Each row was made from one path, in order. Every step used is in the known rows, and no mark comes twice. Write each row's path.
In the rows, zero is written as 128.
Known rows
lasum, rimuf, sezu: [ 99 171 119 135 128  99 161 140 108 164 102 114  86 119 100 119 111 147
  92 178  96 127 129 155 130 153 132 150 136 138 124 115 109 171 142  88
 134 123  99  89 100 158 136  78 150 192]
doku, kanup, napomi, sile: [138 107 109 120 108 179 117 160 144 144 145 121 133 160  81  98 124 147
  90 135 158  98 112 108 145 121 153 141 130 175 154  93 132  95 131 158
  92 108  85 122  91 112 160 108 100 174]
kulile, ritebag: [135  96 104 154 107 141 115 132 146 142 147 116 132 110 114 118 138 149
 170 153 118  94 138 122 147 124 166 149 147 123 135 131 115 117 135 107
 136 127 142 117 135 129 129  93 102 128]
napomi, kanup, segi: [116 134 116 151 106 121 116 157 145 130 115 127 114 154  61 151 217 167
 110 132 118 114 170 163 119  98 140 150 159  99 141 117 123 145 142 190
  83 120 122 126 131 156 139 139 124 208]
bepef, sela, durovi, kulile, vozer: [105 171  83 131 160 100 122 137 127 131 187  99 130 137 138 133 142 120
 182 131 105 105 167 180 112 120  98  98 159 138 149 127  96 127 171 141
 126 144 106 139 101 181  75  91  95 122]
segi, kanup: [144 139 128 140 109 139 137 140 126 128 160 141 109 120 120 130 178 135
 110 136 132 104 139 127 126 114 141 131 167 138 117 141 114 162 180 124
 127 155 124  92 132 145 138 124  78 114]
bebag, doku, kanup, napomi: [146  98 137 112  48 128 100 170 123 127 137 133 122 129 105 124 119 118
 109 136 162 102 119 124 150 102 135 139 142 172 164 119 127 118 157 121
 109  81  82 127 125 126 125 101 115 150]
vozer, kulile, davar, mevider: [ 84 155  69 146 134 126 128 125 123 109 180 163 135 101  75 160 133 163
 147 114 150 103 131  98  87 135 155 170 131 102 119  72 114 139 154  87
 158 147 117 122 125 173 113  98 119  91]
durovi, sela: [141 111 125 163 120 124 138 152 134  96 135 114 117 141 118 122 163 127
 150 106 136 122 147 173 130 125 118 110 114 137 151 120 129 119 125 120
 123 142 122 155  97 166 129 115 180 124]
bebag, doku, kanup: [156 123 138 128  58 127 111 162 122 119 136 134 105 134 113 138 105 108
 134 143 164  98 137 153 138 116 128 118 152 162 165 150 135 104 136 111
 129  83 113 146 134 124 115  94 112 147]
ritebag, kanup: [128 162 110 150  99 133 144 166 116 127 161 146 126 133 131 155 160 130
 146 126 136 115 115 140 126 103 155 138 153 128 123 137 136 141  58 120
 128 138 137 133 127 136 125 114  92 172]
davar, kulile: [136 123 124 122 118 103 158 127 135  99 117 145 153 134  99 143 139 137
 141 120 115 114 136 157 109 134 114 131 144 123 122 133 107 115  95 113
 109 126 121 128 133  91 117 138 138 134]
ritebag, kanup, nukupu: [132 139  97 136  82 144 137 177 133 130 180 156 102 145 106 143 178 123
 118 108 121 108 136 135 113  89 165 150 152 133 126 135 137 132  94 126
 111 149 105 135 119 153 138 114  77 191]
mevider, davar, kulile, ritebag: [132  98  99 176  97 119 136 131 145 105 151 109 163  95  80 123 142 181
 179 162  85 100 129 156 108 127 166 158 154  97 135 121  98  95 118  93
 131 120 150 143 157 127 140  87 119 115]
bepef, sela, durovi, kulile, ritebag, kanup, nukupu: [135 146  34 160  86 112 121 195 129 124 231 119 103 138  92 141 191 130
 180 116 123  83 166 164 116  93 153 132 195 125 136 151  98 102 122 125
 116 152 106 153 102 198 104  53  58 188]
bebag, doku, kanup, segi: [138 123 145 128  45 110 104 168 150 110 146 123 100 123  49 142 165 138
 105 137 144  93 153 173 125 105 124 132 168 151 172 118 120 122 153 129
 111  94 106 149 144 137 131  93 106 194]
ritebag, kanup, napomi: [124 129 113 130  84 134 130 175 119 133 159 143 142 131 124 138 169 139
 121 125 140 119 100 112 139  91 158 157 137 141 127 105 130 148  87 132
 109 131 105 112 118 139 138 121  94 172]
nukupu, kanup, ritebag, kulile, durovi, sela, bepef: [102 168 102 193 116 119 122 162 133  76 224  83 109 114 124 103 215 124
 196  94 161  87 149 168 140  93 128 175 114 168 114  95 103 103  92 148
 132 113 134 115 103 183 127 121 133 189]
sela, durovi: [111 176 118 123 182 107 111 110 103 118 153 121 111  97 138 134 106 123
 163 137 128 138 120 148 135 125 103 126 144 131 123 136 121 114 139 158
 128 121 123 152 114 129 125  86  94 128]
sela, durovi, kulile: [ 99 200  96 128 164  89 116 141 138 105 157 123 129 142 132 135 128 118
 150 132 118 130 145 184 110 135  83 116 150 139 131 145 103 106 142 156
 111 124 119 165 106 136 100  97 125 127]
bebag, doku, kanup, napomi, sile: [161  98 121 116  75 167 108 168 133 141 123 130 125 153  81 103 120 137
  99 140 174  93 110 118 159 112 141 134 128 179 167 114 123  84 129 154
  90  86  91 129  87 108 157 107 109 177]
nukupu, kanup, doku: [138 171 107 130 127 155 115 178 117 137 157 115  75 136 127 138 168 118
 127 135 151 104 159 139 125  96 123 136 146 143 125 142 130 133 115 117
  69  85 142  95 160 181 130 120 127 160]
mevider, davar, kulile, ritebag, kanup: [132 136  87 192  72 123 152 167 131 108 180 127 158 106  90 150 172 177
 192 157  98  93 115 166 107 101 190 164 173 100 129 131 108 113  47  89
 131 132 160 146 152 137 138  75  84 159]
vozer, kulile: [102 136  93 117 132 130 144 119 155 149 159 121 141 149 130 146 129 120
 120 137 162 118 153 144 107 112 142 136 132 138 138  89 112 130 133 117
 127 137 141 111 107 169 142 115 147 126]
rimuf, sezu: [108 138 136 119 108 124 144 145 120 130 110 122 114 134 116 119 101 134
 114 174 124 133 138 154 135 133 134 143 138 155 131  90 136 172 144 113
 122 136 105  85 125 153 133 108 150 144]
davar, mevider: [107 126 117 133 119 114 126 129 100 104 126 162 134 113  86 136 131 153
 145  80 114 121 123 110 126 154 130 152 131 128 105 133 121 138 108  95
 135 142 101 138 118 105 122 107 146 120]
vozer, kulile, ritebag, kanup, doku: [113 143  57 150  87 156 125 188 148 156 229 108 111 134 110 161 186 135
 169 168 170  69 137 160 120  75 181 147 168 138 147 111 119 130  60  69
 110  99 149  98 153 184 121  60 100 181]
durovi, kulile: [115 156 103 130 119 106 133 156 160 111 133 129 145 170 123 129 148 124
 116 126 115 119 152 165 103 139 105 118 136 137 137 138 109 115 134 129
 111 131 124 143 119 139 104 133 155 127]
sezu, rimuf, lasum: [108 163 159 119  90 112 106 126 108 145 161 137  83 112 131 114 119  94
 165 182  78 137 112 134 134 133 117 200 121 113 142 122 118 166 128 101
 136 142 131 105 123 186 127 117 154 136]
mevider, davar, kulile: [122 131 121 155 121 101 153 127 124  88 135 120 161 111  89 131 133 162
 139 136  89 138 118 169  85 131 130 136 135 101 126 117 110 105 109 111
 121 121 137 158 149 122 139 120 147 114]
kanup, napomi: [124 100 128 111 111 131 115 140 127 136 131 128 143 125 120 112 141 136
 105 125 133 129 112 106 141 116 134 150 117 143 131  98 122 135 154 138
 108 124  95 110 118 133 140 134 126 133]
lasum, rimuf: [116 161 109 147 152 101 149 121 116 167 123 118  97 116 110 131 138 140
 102 135  92 122 115 128 124 150 127 134 123 108 119 151  98 128 122 102
 140 112 121 132 101 130 132  98 125 180]
doku, kanup, segi: [112 132 131 133  81 126 116 164 156 116 167 115 109 130  48 140 169 148
  99 132 124  96 155 159 112 114 136 138 168 148 156  98 129 132 151 131
 115 119 101 144 148 142 137  91  98 191]
mevider, davar, kulile, durovi: [112 143 102 153 146 105 154 109 126  94 180  97 145 115  89 144 140 155
 157 139 113 114 127 142 102 110 141 156 121 113 110 118 108 121 136 117
 141 107 123 127 173 143 109 114 111 105]
nukupu, kanup, ritebag, kulile: [ 97 148 118 146  85 140 118 171 174 134 194 140 100 153 116 127 205 127
 131 106 147  95 133 129 109 114 137 182 141 156  96 113  94 118  89 117
 104 122 153 125 130 114 144 110 118 211]
nukupu, kanup, lasum: [110 166 103 131 100 147 140 157 158 145 147 117  64 107 150 127 149 115
 136 117 129 125 164 102 141 104 119 175 150 138 122 127 107 164 134 138
  96 134 165  90 126 167 166 122 112 162]
mevider, davar: [113 136 125 161 130 128 118 127 119 116 149 101 139 102 118 115 120 153
 125 147 103 150 105 143 101 127 145 135 119 103 132 112 127 117 145 126
 140 122 147 160 149 165 152 110 137 110]
kulile, davar: [127 151 105 149 139 141 116 129 128 116 160 135 116  96 116 137 130 148
 138 161 138 118 117  97 106 122 143 144 122  94 135  93 136 129 174 128
 153 124 133 128 155 167 100 132  82 100]
ritebag, kulile, davar, mevider: [104 161  98 154 133 121 122 151 133  86 187 174 120 111  68 147 163 171
 157  89 125  97  92  85  88 150 137 182 132 100 100  85 114 125 121  82
 171 142 101 136 150 108  87 114 123 113]
sile, napomi, kanup, segi: [118 136 115 156  91 137 101 159 137 122  93 144 109 114  46 149 217 164
  94 147 146  85 186 166 128  96 147 150 141  94 136  99 138 145 137 204
  65 141 102 118 120 172 153 142 129 206]
vozer, kulile, durovi, sela, bepef: [106 155  89 172 156 109 140 122 121  86 196  68 143 108 131 118 156 118
 191 115 169 104 158 180 139  93 130 139 108 152 146  73 119 108 126 145
 154 123 119 105  86 225 122 125 156 122]
sezu, rimuf: [155 129 135 118  99 140  97 119 122 140 145 126 126 115 108 105 139 125
 146 151  68 141 125 138 133 130 110 154 134 111 135 123 140 123 124 113
 127 138 138 116 125 173 125 122 102 135]
davar, kulile, vozer: [119 127 128 123 127 123 153 116 147 123 137 142 149 132 114 138 151 142
 163 138  86  89 151 160 109 118 137 134 144 133 137 118 113 141 114 110
 112 138 110 108 130 104 103 134 102 131]
bepef, sela, durovi, kulile: [120 177  76 133 156  78 122 151 115 106 171  98 131 140 127 137 130 116
 160 116 135 131 156 176 111 137  71  86 161 128 135 145  91  98 156 148
 123 133 117 164 103 175  82  88 132 122]

Write each row's path
[113 156 110 132 152 122 139 130 165 122 209 114 112 160 117 146 171 125
 151 110 153  91 115 105 121 107 133 165 119 142  96 107 110 125 120 115
 165 116 110  96 160 110  85 124 113 139]
ritebag, kulile, durovi
[ 87 159 100 147 112 137 124 150 167 137 232 117  88 153 112 141 205 120
 150 112 165  80 140 107 124  92 147 199 125 161  84 113  94 133 118 122
 126 111 139 100 156 135 113 102  86 190]
nukupu, kanup, ritebag, kulile, durovi
[101 167  36 163  77 104 137 191 152 134 234  88  93  93 127 144 165 129
 216 131 131 103 147 147 141 101 125 144 194 124 139 133  77 137  98 113
 134 145 155 137 115 185 110  39  81 181]
bepef, sela, durovi, kulile, ritebag, kanup, lasum
[106 134  80 158 145 124 155 129 157 116 203  90 114 158 115 151 171 117
 160 116 182  95 173 165 121  92 136 135 105 152 142  92 113 132 150 114
 139 138 120 114 101 211 116  96 165 116]
vozer, kulile, durovi, sela
[ 86 121 110 157  80 133 111 166 168 137 174 145 120 177 107 136 211 139
 140 119 146 103 123 148 112 111 148 170 136 135 111 118 100 119  84 143
 108 110 135 139 130  99 123 114 143 223]
napomi, kanup, ritebag, kulile
[109 133 124 151 128 123 149 114 136 114 154 119 158 110 108 131 144 160
 160 150  65 107 132 175  87 115 152 140 137 113 141 103 114 131 130 107
 125 133 123 135 145 135 126 121 108 117]
mevider, davar, kulile, vozer
[144 112  75 151  58 136 146 179 151 120 187 160 122 138  73 145 196 148
 159 123 103  72 151 147 114  90 186 171 177 123 128 142 114 113  74  97
 105 147 113 123 126 128 132  93  64 196]
davar, kulile, ritebag, kanup, nukupu
[111 190  66 170 108 114 122 179 143 124 201 132 131 130 124 152 169 141
 201 153 120  88 138 179 126 106 152 148 185 132 133 155 106 113  77 124
 122 132 144 150 116 144 106  57  66 170]
sela, durovi, kulile, ritebag, kanup
[135 149  98 131 174  96 116 120  76 120 172  92 115  98 131 134 110 118
 177 120 147 140 133 140 136 127  91  95 158 116 128 137 106 108 152 149
 143 130 122 149 108 172 107  77 102 122]
bepef, sela, durovi
[ 96 137 114 148  77 149 108 149 129 146 154 133 100 121 125 121 166 126
 126 129 144 114 157 130 132 110 145 168 135 154 111 137 111 137 122 134
  84 121 165 129 122 157 163 102  93 192]
nukupu, kanup, ritebag
[ 73 116 126 133  96 143 114 137 181 151 212 136 123 140 120 118 192 133
 156 128 112  84 118 145 107 114 153 164 124 158 123  87 100 139 107 101
 136 134 122 127 132  97 113 104  96 190]
kanup, ritebag, kulile, vozer
[111 193  58 156 108 124 103 201 130 124 230 112 101 123 112 152 181 134
 192 164 136  78 133 192 122  93 137 134 181 141 144 150 112 111  68  98
  97  87 134 139 151 164  91  45  83 180]
sela, durovi, kulile, ritebag, kanup, doku
[126 142  97 143 122 146 107 173 115 140 139 117  98 158 117 147 175 134
 136 150 152 111 150 158 128  94 134 124 145 118 142 148 138 134 110 146
  75  68 120 109 159 163 107 126 150 173]
napomi, kanup, doku
[108 149  97 154 134 126 113 132 100  93 155 169 122  84  76 143 129 170
 156 107 121 113 111  85 108 147 146 166 126  96 113 102 127 138 151  97
 158 140 105 137 145 140 100 111 106  93]
kulile, davar, mevider
[ 85 148 121 144  98 157 117 154 177 156 207 139 101 148 131 126 210 128
 155 121 118  74 145 140 110 102 157 181 142 163 113 101  98 145 108 114
 110 135 139 107 130 123 129 110  84 201]
nukupu, kanup, ritebag, kulile, vozer
[143  99 113 115 135 169 120 139 141 148 120 125 143 149  92  94 139 152
  93 127 147 117 104  98 150 122 144 144 105 151 137  94 121 100 124 169
  90 123 102 112  85 113 166 137 121 159]
kanup, napomi, sile
[109 138 110 154  43 134  89 177 166 111 228 145  97 115  87 139 159 131
 148 157 176  78  99 123  95 111 147 166 139 138 146  84 109  98 142  92
 159  81 131 158 165 123  87  83  81 173]
bebag, doku, kanup, ritebag, kulile, davar
[ 82 119 121 141  54 135 112 172 177 124 224 131 113 157  93 123 168 121
 131 121 150  87 109 146 104 123 145 160 143 177 123  98 108 105  94  90
 138 108 119 156 142  85 118  71 117 208]
doku, kanup, ritebag, kulile
[122 159  64 158  72 139 116 215 150 130 212 116 113 144 104 149 197 139
 167 158 138  72 139 175 118  95 154 136 171 139 146 145 119 124  59  76
  98  91 139 123 164 159  94  74 108 179]
durovi, kulile, ritebag, kanup, doku
[ 84 200  99 136 103 114 174 162 131 182 115 105  35 102 116 119 127 135
  94 167  96 122 156 136 143 133 125 188 154 146 117 112  92 198 145  97
 107 127 128  59  98 185 165  76 136 222]
nukupu, kanup, lasum, rimuf, sezu
[100 137  77 159  70 129 134 170 183 145 208 118 129 124  54 163 228 166
 144 151 137  74 159 165 111  76 188 174 183 121 145  81 102 141  93 112
 118 149 148 115 126 180 154  71  76 213]
vozer, kulile, ritebag, kanup, segi
[ 96 106 124 146  58 140 112 139 136 142 193 136 112 100 104 116 192 133
 109 139 137 104 133 136 127 114 153 150 150 157 113 132 100 158 166 115
 114 142 140 122 128 142 153  92  66 164]
segi, kanup, ritebag
[ 80 104 118 140  45 142 101 153 138 139 189 121 117 120  98 121 125 121
 126 142 147 103 130 147 126 121 155 144 141 176 141 120 124 122 126 105
 121 105 123 161 135 122 136  61  92 191]
doku, kanup, ritebag
[ 72 137  94 159  94 122 103 152 140  94 213 173 121 100  57 138 174 171
 155  95 130  94  90  90  89 148 149 195 121 115  98  78 102 127 116  75
 165 133 112 154 148 102 100  90 110 146]
kanup, ritebag, kulile, davar, mevider
[113 178  83 151 127 121 118 155 158 105 166 135 130 131 115 141 145 145
 129 155 127 110 138 132  85 129 122 135 129 101 141 100 119 118 179 127
 136 125 132 140 150 173  78 136 108  97]
durovi, kulile, davar
[ 83 144  94 167  78 130 110 159 141  95 237 182 105  90  53 136 213 175
 145 101 135  79  96  89  87 137 160 197 147 123  87  86  90 149 152  71
 164 154 110 130 153 117 105  87  74 137]
segi, kanup, ritebag, kulile, davar, mevider
[ 77 125 109 158  78 164  97 155 165 154 176 156 114 133 107 133 211 138
 151 146 142  52 151 160 122  97 174 170 123 137 121  85 118 143 102 148
  97 142 107 113 113 124 120 118 110 210]
sile, napomi, kanup, ritebag, kulile, vozer
[ 97 125 113 136  55 121 108 158 165 127 243 117  92 147  95 142 166 109
 159 129 188  68 116 129 129  96 144 172 130 184 122 122 101 110 121  96
 155  71 111 131 163 102  89  70  89 192]
bebag, doku, kanup, ritebag, kulile, durovi
[101 185  52 158 156  82 112 152  89  76 191 141 126  97  71 150 130 161
 183  96 128 114 133 122  93 154  98 128 154  95 119 116  96 115 175 113
 156 143  98 167 121 182  62  79 109  86]
bepef, sela, durovi, kulile, davar, mevider
[ 83 205  69 153 160  93 106 142 110  75 180 165 123  96  79 151 130 163
 172 109 112 112 125 130  90 153 108 157 142 106 114 116 108 121 162 118
 144 135 102 165 126 148  78  85 100  91]
sela, durovi, kulile, davar, mevider
[112 142 131 128 136 140 133 137 176 141 185 136 121 154 134 130 179 131
 156 122 105  84 122 138 107 115 142 151 133 142 128  92 113 137 114 108
 147 142 110 106 133 103 100 131 113 148]
ritebag, kulile, vozer
[112 105  74 143 109 144 130 122 171 160 175 110 141 130 116 134 141 143
 165 161 148  84 159 134 126 109 175 156 152 130 142  97 100 117 139  97
 133 137 153  99 116 168 142  79 117 125]
vozer, kulile, ritebag
[146 103  82 152  92 182 123 172 145 159 159 130 143 142  86 108 173 171
 140 145 149  82 101 100 160  99 191 166 140 145 140 106 119 102  72 148
  96 131 121 108  86 119 166  98  74 194]
kulile, ritebag, kanup, napomi, sile
[145 121 112 127  90 150 128 152 143 131 178 153  85 130  98 118 198 127
  84 112 116  95 158 125 112 100 153 145 167 143 118 138 118 154 201 131
 108 165  92  98 122 165 146 126  63 142]
segi, kanup, nukupu
[130 106  96 150  66 143 118 177 133 149 176 133 142 117 113 131 178 157
 157 143 133  92 110 105 153  88 188 176 152 137 134 108 119 140  95 115
 115 130 116 105 123 141 138  93  73 171]
kulile, ritebag, kanup, napomi
[128 135 109 164 143 120 148 157 168  92 209 101 100 169 109 137 202 122
 171  91 159  87 137 153 123 109 118 146 105 149 121 106 113 117 118 111
 157 131 106 128 125 146  93 111 167 137]
ritebag, kulile, durovi, sela
[140 137  40 155 115 140 119 190 128 140 196 103 144 148  83 115 174 160
 169 135 155  87 123 137 149 105 148 131 164 143 143 116  88  80  95 164
  97 133 114 134  68 162 130  66  72 189]
bepef, sela, durovi, kulile, ritebag, kanup, napomi, sile
[ 95 113 133 132  39 142 102 162 177 144 216 139 106 145 109 126 173 115
 159 139 138  60 125 162 117 101 152 156 145 185 153 105 103 123 112  87
 139  99 112 140 136  92 100  77  88 202]
bebag, doku, kanup, ritebag, kulile, vozer
[122 127  75 152  55 129 121 199 157 138 177 134 154 149 110 132 193 154
 148 139 124  85 128 133 136  96 171 167 157 143 138 118 106 132  98 114
 101 130 113 114 117 148 120  97  94 170]
durovi, kulile, ritebag, kanup, napomi
[126 158 115 179 153 105 133 145 135  62 203  80 130 120 125 107 184 126
 197  94 150  98 123 168 140 108 114 147 105 149 129  85 118  96  97 141
 166 119 107 116 109 161  99 138 161 140]
ritebag, kulile, durovi, sela, bepef
[131 115 107 124  76 151 117 167 145 125 175 137  90 151  90 123 134 114
  99 115 127  95 157 136 112 110 153 141 158 162 150 126 143 113 159 121
 112 126  76 137 128 147 129  97  92 169]
doku, kanup, nukupu
[139 136  83 152  73 137 135 194 132 119 201 127 122 121  85 159 193 149
 185 157 134  68 128 168 122  91 163 146 175 127 137 143 118 120  31  64
  97  91 135 116 171 131 103  74  95 185]
davar, kulile, ritebag, kanup, doku
[108 160  70 150  96 116 109 185 134 129 200 129 144 124 115 134 177 150
 172 145 124  92 122 150 139  95 153 168 170 145 135 120 101 120 106 133
 101 126 109 129 109 147 117  68  66 172]
sela, durovi, kulile, ritebag, kanup, napomi
[ 76 122 111 151  93 151 110 151 174 159 194 141 119 169 120 132 216 139
 164 133 119  79 138 153 111  96 167 169 137 142 126 105 103 144 105 138
 114 122 120 120 126 115 110 113 105 211]
napomi, kanup, ritebag, kulile, vozer
[ 95 171  76 156 119 108 119 153 129  83 159 169 136 118  72 147 145 169
 146 104 111 103 129 114  85 154 125 159 132 103 119 110 114 130 156  97
 144 140 104 147 138 148  80 116 126  92]
durovi, kulile, davar, mevider
[100 217  76 149 170 105 105 142 137  95 187 130 119 109 122 145 129 139
 158 164 128 118 131 149  87 128 100 134 141 105 140 108 114 105 189 153
 136 119 128 159 136 173  77 103  77  97]
sela, durovi, kulile, davar
[135 144 109 176 147  89 152 127 106  49 166  85 153 101 110 116 161 134
 205 105 133 102 146 190 140 110 109 133 113 141 136 106 116  97  97 141
 140 115 106 121 107 167 104 140 150 126]
davar, kulile, durovi, sela, bepef
[104 143 110 193 103 116 125 152 139  71 252  84 117  98 109  98 235 131
 183 101 159  79 129 174 135  96 134 163 124 171 118  89  95 121 126 131
 156 131 115 110 109 175 117 109 111 165]
segi, kanup, ritebag, kulile, durovi, sela, bepef
[127 148 113 180 153 110 129 126 101  71 173  71 133  94 132 108 155 126
 196 108 145 111 141 167 153 106 121 133 103 143 139 102 131 108 121 152
 154 117 110 120 104 193 111 134 142 125]
kulile, durovi, sela, bepef
